What can hang from each mark:
S: L V
P: A F
V: P
Z: A B D
G: D F L
B: S
D: G
A: P Z
L: S

Every row comes from one small tree of marks. The marks that hang from a mark follow it in brackets, in alphabetical order. Every link used is in the known rows. Which tree was each row made from?
Known rows:
L[S[V[P[A]]]]: [-3.591 -1.855  0.975 -2.747 -3.408 -2.446 -1.060 -4.030  0.205 -0.427
 -2.154  3.660 -2.918 -3.172 -1.239 -0.833 -1.157 -0.177  1.643 -3.289
 -1.474 -0.438  3.474]
A[P Z[B[S] D]]: [-3.836  2.053 -2.306  1.893 -0.897  2.110 -3.556  0.316 -3.270  1.404
 -0.874 -2.815  0.026 -0.586  2.877  1.025 -3.253 -4.985 -5.082  0.926
 -1.363  1.114 -1.717]
Z[A B[S[L]] D]: [-2.404  7.416  2.428  1.609 -1.316 -1.777 -3.354 -2.429 -3.902 -0.943
  2.720 -1.601  2.229  1.946  7.329 -1.313  2.932 -1.096 -3.166 -1.098
 -0.447  1.000 -1.239]
D[G]: [ 1.481 -3.394  0.138 -3.023  0.515  0.968  1.091  1.530 -3.534 -1.328
  1.625 -0.695  3.348 -2.052 -2.937  1.383  2.584 -1.931  2.815 -3.392
  4.267 -5.567  0.000]
Z[A B[S]]: [-1.477  3.020  2.052  0.219  0.868  1.118 -1.228 -0.791 -3.188 -1.696
  4.245 -0.897  1.046  0.012  3.984 -0.585  2.629 -1.552 -2.438 -3.752
 -0.110 -4.072 -0.810]
Z[A B[S] D[G[F]]]: [-1.702  7.304  0.880  0.772  1.434  1.682 -3.416 -1.207 -0.240 -1.766
  3.286 -4.327  6.879 -1.329  9.003 -0.886  3.020 -1.422  0.385 -0.369
 -0.386 -1.515  2.144]
A[P Z]: [-0.923 -6.573 -0.884 -0.924 -0.876  1.929 -0.814  3.059 -3.296  0.455
 -1.508  1.518 -3.375 -0.500 -4.238  1.813 -2.372 -1.080 -2.634  0.255
  1.826 -2.366 -1.194]
G[D F L[S]]: [-1.384 -2.363  0.507 -1.669  2.031 -4.667 -1.479  1.762  0.933  0.543
 -4.555  0.888 -0.531 -1.654 -2.016 -2.405 -1.663  1.538  3.903  1.287
  0.891  1.137  3.042]
V[P[A[Z[B]] F]]: [ 2.285 -1.277  0.525  2.497  2.704  3.623  1.106  1.851  1.326  0.113
 -0.207  0.859  0.230 -0.279 -0.945  2.378 -0.229  0.490 -3.052 -1.009
 -3.369 -3.392 -2.988]
P[A F]: [ 2.884 -4.190  0.937 -3.563  2.567  0.492  3.406  2.025 -1.710  3.124
 -1.336  0.643  2.885 -1.388 -3.667  1.115 -0.252 -1.580 -0.034 -2.242
 -1.217 -1.162 -1.110]
S[L V[P]]: [ 1.570 -0.831  1.962  0.763 -4.397 -2.807 -1.880 -2.416  1.407 -3.239
  1.526  2.077 -3.410  2.432 -2.023 -0.883  1.908  4.021  2.853  0.565
  5.573  2.208 -0.068]
V[P[A[Z[D]] F]]: [ 0.800 -2.249  0.013 -0.612  0.774  1.716  1.722  1.580  1.789  1.052
 -3.490  1.946  2.106 -1.883  1.193  2.993  1.276  0.512 -4.516  1.024
 -1.826 -0.985 -1.809]
D[G[F L[S[V[P[A]]]]]]: [-4.915  0.533  3.447 -2.088  0.376 -0.707 -2.244 -0.739  2.821 -4.356
 -0.691  1.630 -1.428 -1.950 -1.399 -2.825  0.437  4.310  8.442 -1.307
 -0.167 -0.396  7.385]
V[P[A[Z[B[S[L]]]] F]]: [-1.127  2.274  2.830  3.167  1.756  2.532  0.514  2.587  1.944 -0.171
 -0.290 -0.012 -1.530  2.394 -0.272  0.893  0.661  2.214 -2.095 -1.849
 -3.989  1.090 -0.926]
A[Z[B D]]: [ 3.063  1.474 -2.634  2.753 -0.171  1.462  0.096 -3.041 -3.466  2.187
 -0.008 -0.250  1.787 -0.274  0.616  1.087  1.122 -5.306 -5.769  1.244
  1.564 -1.660 -4.456]
P[A[Z[D]] F]: [ 2.717 -1.740 -1.617 -1.583  1.278  0.871  4.119  0.730 -0.734  4.661
 -3.819  1.716  2.850 -1.029 -1.812  1.268  0.370 -2.926 -4.167  0.591
 -1.977  0.900 -2.365]
B[S[L]]: [-2.347  0.415  3.609 -2.171 -0.900 -1.523 -0.110  1.094 -3.135  0.383
 -0.055  0.076 -0.613  1.595 -1.939 -1.574  3.932 -0.127  0.461 -3.350
  3.687  2.455  1.500]
Z[A]: [ 1.245 -3.427  2.263 -3.324  0.089 -0.523  0.769  0.290 -3.352 -1.567
  1.947  3.012  0.349 -1.220  0.453  0.836  3.584  0.945 -2.355 -2.335
  2.960 -5.865 -0.845]
Z[A B]: [ 2.474  0.285  1.300  1.130  0.928  0.754 -1.092 -1.282 -4.499 -1.963
  4.758  0.496  1.045  0.036  1.980  0.636  1.904 -0.855 -2.502 -2.392
  0.613 -6.825 -2.890]
Z[A B[S[L]]]: [-1.788  4.727  3.900  1.992  0.120 -0.423 -1.934 -0.614 -3.717 -2.062
  4.202 -0.476 -0.799  3.153  2.729 -1.430  3.108  0.826 -1.152 -3.207
 -0.167 -1.492 -0.202]
B[S[L V[P[A[Z] F]]]]: [-1.923  2.138  1.464  0.706 -2.204 -0.137  1.073 -0.085  5.001 -0.298
 -1.350  1.139 -4.048  2.908 -2.276 -1.954  1.374  3.008  1.076 -0.491
 -0.453  6.006  1.922]
A[P[F]]: [ 2.258 -6.628 -1.634 -3.214  1.414 -0.495  1.240  4.215 -2.185  1.970
  0.903 -1.862  1.547 -0.884 -1.174  2.198 -3.493 -0.152  0.492  1.233
  1.465 -0.845 -1.410]
A[P]: [-1.010 -6.508  0.471 -3.185 -0.911 -0.052 -2.352  3.045 -4.837 -0.685
 -0.105 -0.353 -0.272 -1.654 -2.518  1.785 -3.199 -1.232  0.293 -1.252
  2.619 -2.491 -0.570]

Which tree is each row?
[ 2.277 -0.390  0.757  2.274 -2.621 -0.726  1.259 -0.493  3.907 -0.543
 -1.012  3.296 -4.362  3.604 -4.322 -0.885  0.286  4.364  1.597  1.397
  0.237  4.017 -0.587]  S[L V[P[A[Z] F]]]
[ 3.465 -4.224 -0.495 -1.559  2.323  2.113  5.188  2.432 -0.771  4.014
 -2.689  2.477  0.039 -0.330 -5.383  1.040  0.364 -1.395 -2.438 -1.013
 -1.700 -0.999 -1.772]  P[A[Z] F]
[ 2.307  0.547 -5.266  2.939  0.932  2.559  0.249  2.244 -1.650  2.220
  1.213 -4.640  3.411  0.244  2.180  2.979 -4.278 -3.691 -1.747  3.359
 -1.718 -1.338 -3.615]  A[P[F] Z[B D[G]]]
[ 2.548 -6.315 -2.999 -0.996  1.078  1.617  2.717  4.439 -0.887  2.723
 -0.712 -0.063 -1.605  0.087 -3.199  2.155 -3.051 -0.488 -2.593  2.217
  0.735 -0.875 -1.714]  A[P[F] Z]
[ 2.472  4.195 -1.416  5.181 -0.577  1.022  1.554 -1.842  3.804  0.169
  2.540 -1.215 -3.020  3.900 -0.090 -0.772  1.457  0.750 -1.081  1.429
  0.624  3.629 -1.656]  A[Z[B[S[L V[P[F]]]]]]
[ 4.681 -0.970 -0.119  0.797 -2.627 -3.102  1.282 -1.535  3.418 -1.297
  2.302  0.472 -1.856  3.348 -1.173 -0.363  1.238  4.274  2.964  2.583
  4.330  3.535 -0.907]  S[L V[P[F]]]
[ 1.413 -1.514 -1.847 -2.786 -1.714 -3.857  2.910 -3.648  2.644  1.225
  0.455  1.754 -0.970 -2.209  0.859  0.156 -0.506  0.546  1.295  0.404
  0.875  0.689  1.928]  L[S[V[P[F]]]]
[-3.864 -0.478  1.385 -0.497 -0.782 -4.156 -4.182  0.264  5.283 -2.130
 -5.890  2.171 -2.875 -1.928 -1.758 -3.048 -4.094  3.618  6.138  1.496
 -1.824  2.719  4.405]  G[D F L[S[V[P[A]]]]]
[ 2.131 -0.700  1.775  0.644 -2.532 -2.003  0.160 -0.839  3.246 -1.303
  0.257  1.619 -2.239  2.676 -2.942 -0.834 -0.026  4.268  3.421  0.899
  0.752  3.804  0.023]  S[L V[P[A F]]]
[-1.629  8.345 -1.379  1.387  0.321  0.279 -3.322 -4.188  1.907 -2.371
  3.028 -5.933  4.175 -0.031  4.754 -3.559  1.504 -2.565  5.428  2.121
  2.727  4.058  2.679]  Z[B[S[V]] D[G[F L]]]
[ 1.077 -3.936  1.238 -0.458  1.993  2.417  2.727  3.024  2.273  0.295
 -2.088  2.570 -0.291 -1.266 -2.140  2.693  0.927  1.760 -2.916 -0.556
 -1.618 -2.633 -1.150]  V[P[A[Z] F]]
[-0.927  0.134  0.449 -2.483  0.587 -2.030  0.354 -2.082  1.022 -2.236
  1.083  0.141 -0.676 -1.152 -2.229 -3.669  1.333  1.810  8.689  0.082
  3.152  0.560  6.384]  D[G[F L[S[V]]]]
[ 0.400  1.310 -2.130  1.981 -1.162 -0.699  1.652 -4.001  2.604  1.791
 -0.455  2.221 -3.403 -1.083 -0.642 -0.515 -2.935 -0.863 -0.359 -1.237
 -4.458  0.245  0.483]  L[S[V[P[A[Z[B]] F]]]]
[ 0.281 -1.985  2.488 -2.436  3.264  1.056 -0.159  2.128 -0.676 -3.270
  1.881 -1.083  2.017 -0.506 -2.611 -1.193  3.555  2.521  6.617 -0.090
  5.125 -2.353  3.512]  D[G[F L]]
[ 0.422 -2.387 -1.202 -3.804 -0.602 -2.208 -0.427  1.857 -2.228  0.778
  0.636 -0.945  3.701 -1.275  6.073  2.361 -1.798  0.712 -3.387  2.992
 -0.015 -1.277 -1.174]  Z[A[P[F]] D]
[-0.992  0.750 -2.473 -1.354 -2.883 -2.464  2.092 -4.339  3.070  3.284
 -3.808  3.313 -1.335 -2.547  1.669 -0.095 -1.604 -1.016 -2.072  0.880
 -3.062  2.947  1.613]  L[S[V[P[A[Z[D]] F]]]]
[-1.779 -0.573  1.026 -1.039  1.771  1.615  1.617  2.614  1.991 -2.034
 -2.052  1.045  1.642 -1.055  0.821  2.150  2.012  2.193 -0.435  0.774
 -1.751 -2.176 -0.070]  V[P[A[Z[D[G[L]]]] F]]
[-0.720  4.364 -0.140  2.428 -1.489 -1.483 -2.070 -0.048  0.310 -1.154
  5.234 -3.440 -2.352  4.630  3.633 -1.755 -3.434  2.160  2.010  1.294
 -1.749  3.386 -0.086]  Z[A[P[F]] B[S[L V]]]
[-1.296 -0.292 -0.400 -3.066 -0.053 -2.694  2.866 -1.159  2.394 -2.855
  2.611  0.011 -0.403 -1.074  0.471 -0.710  1.272  2.598  6.232  0.247
  1.444 -1.707  3.304]  D[G[L[S[V[P[F]]]]]]
[-0.245 -1.139 -2.902 -1.319 -1.181 -6.613  1.099 -0.085  4.499 -0.409
 -2.618  1.053 -2.017 -0.871 -0.106 -0.962 -3.234  1.559  3.634  3.060
 -0.076  0.935  0.072]  G[D L[S[V[P[F]]]]]
[-1.482  1.783  1.694  3.481  1.192  4.634 -4.089  0.688  1.641 -2.614
 -1.699 -0.382  2.878 -1.885  1.641  1.509  0.451  0.486 -0.631 -0.747
 -2.260 -3.141  0.861]  V[P[A[Z[B D[G[F]]]]]]
[-2.347  3.076 -4.284  2.911 -3.412  1.127 -3.733 -2.552 -0.842  0.923
 -0.224 -2.878 -1.358 -0.015  2.426 -0.613 -4.338 -5.088 -2.829  2.219
 -0.475  3.713 -1.207]  A[P Z[B[S[V]] D]]
[ 0.693  3.202 -1.720  0.843  2.545  2.677  2.399 -0.194 -0.541  4.843
 -2.225 -1.579  3.180 -0.336  1.252  0.198 -0.436 -5.061 -4.433 -0.513
 -4.620  2.357 -2.312]  P[A[Z[B[S] D]] F]
[ 0.408 -0.348 -3.121  2.185  2.056  2.972  1.085  3.221 -0.798  2.644
  1.531 -3.651 -0.891  1.207 -0.201  1.095 -4.155 -2.284 -2.685  1.043
 -2.307  0.503 -2.073]  A[P[F] Z[B[S]]]
[-0.581  5.167 -0.373  3.569 -1.111  0.545 -0.826 -2.379 -2.903  1.945
 -0.460 -1.133  0.041  2.249  1.392 -0.727  2.439 -3.823 -4.597  0.197
  0.569  3.135 -2.256]  A[Z[B[S[L]] D]]
[-1.692  2.964  1.147  2.665  2.342  3.449 -2.531 -0.391 -1.563 -1.151
 -1.757 -0.427  1.644 -0.328 -1.437 -1.403  0.833 -1.681  0.978 -0.048
 -1.990 -0.778  0.607]  P[A[Z[B D[G[F L]]]]]
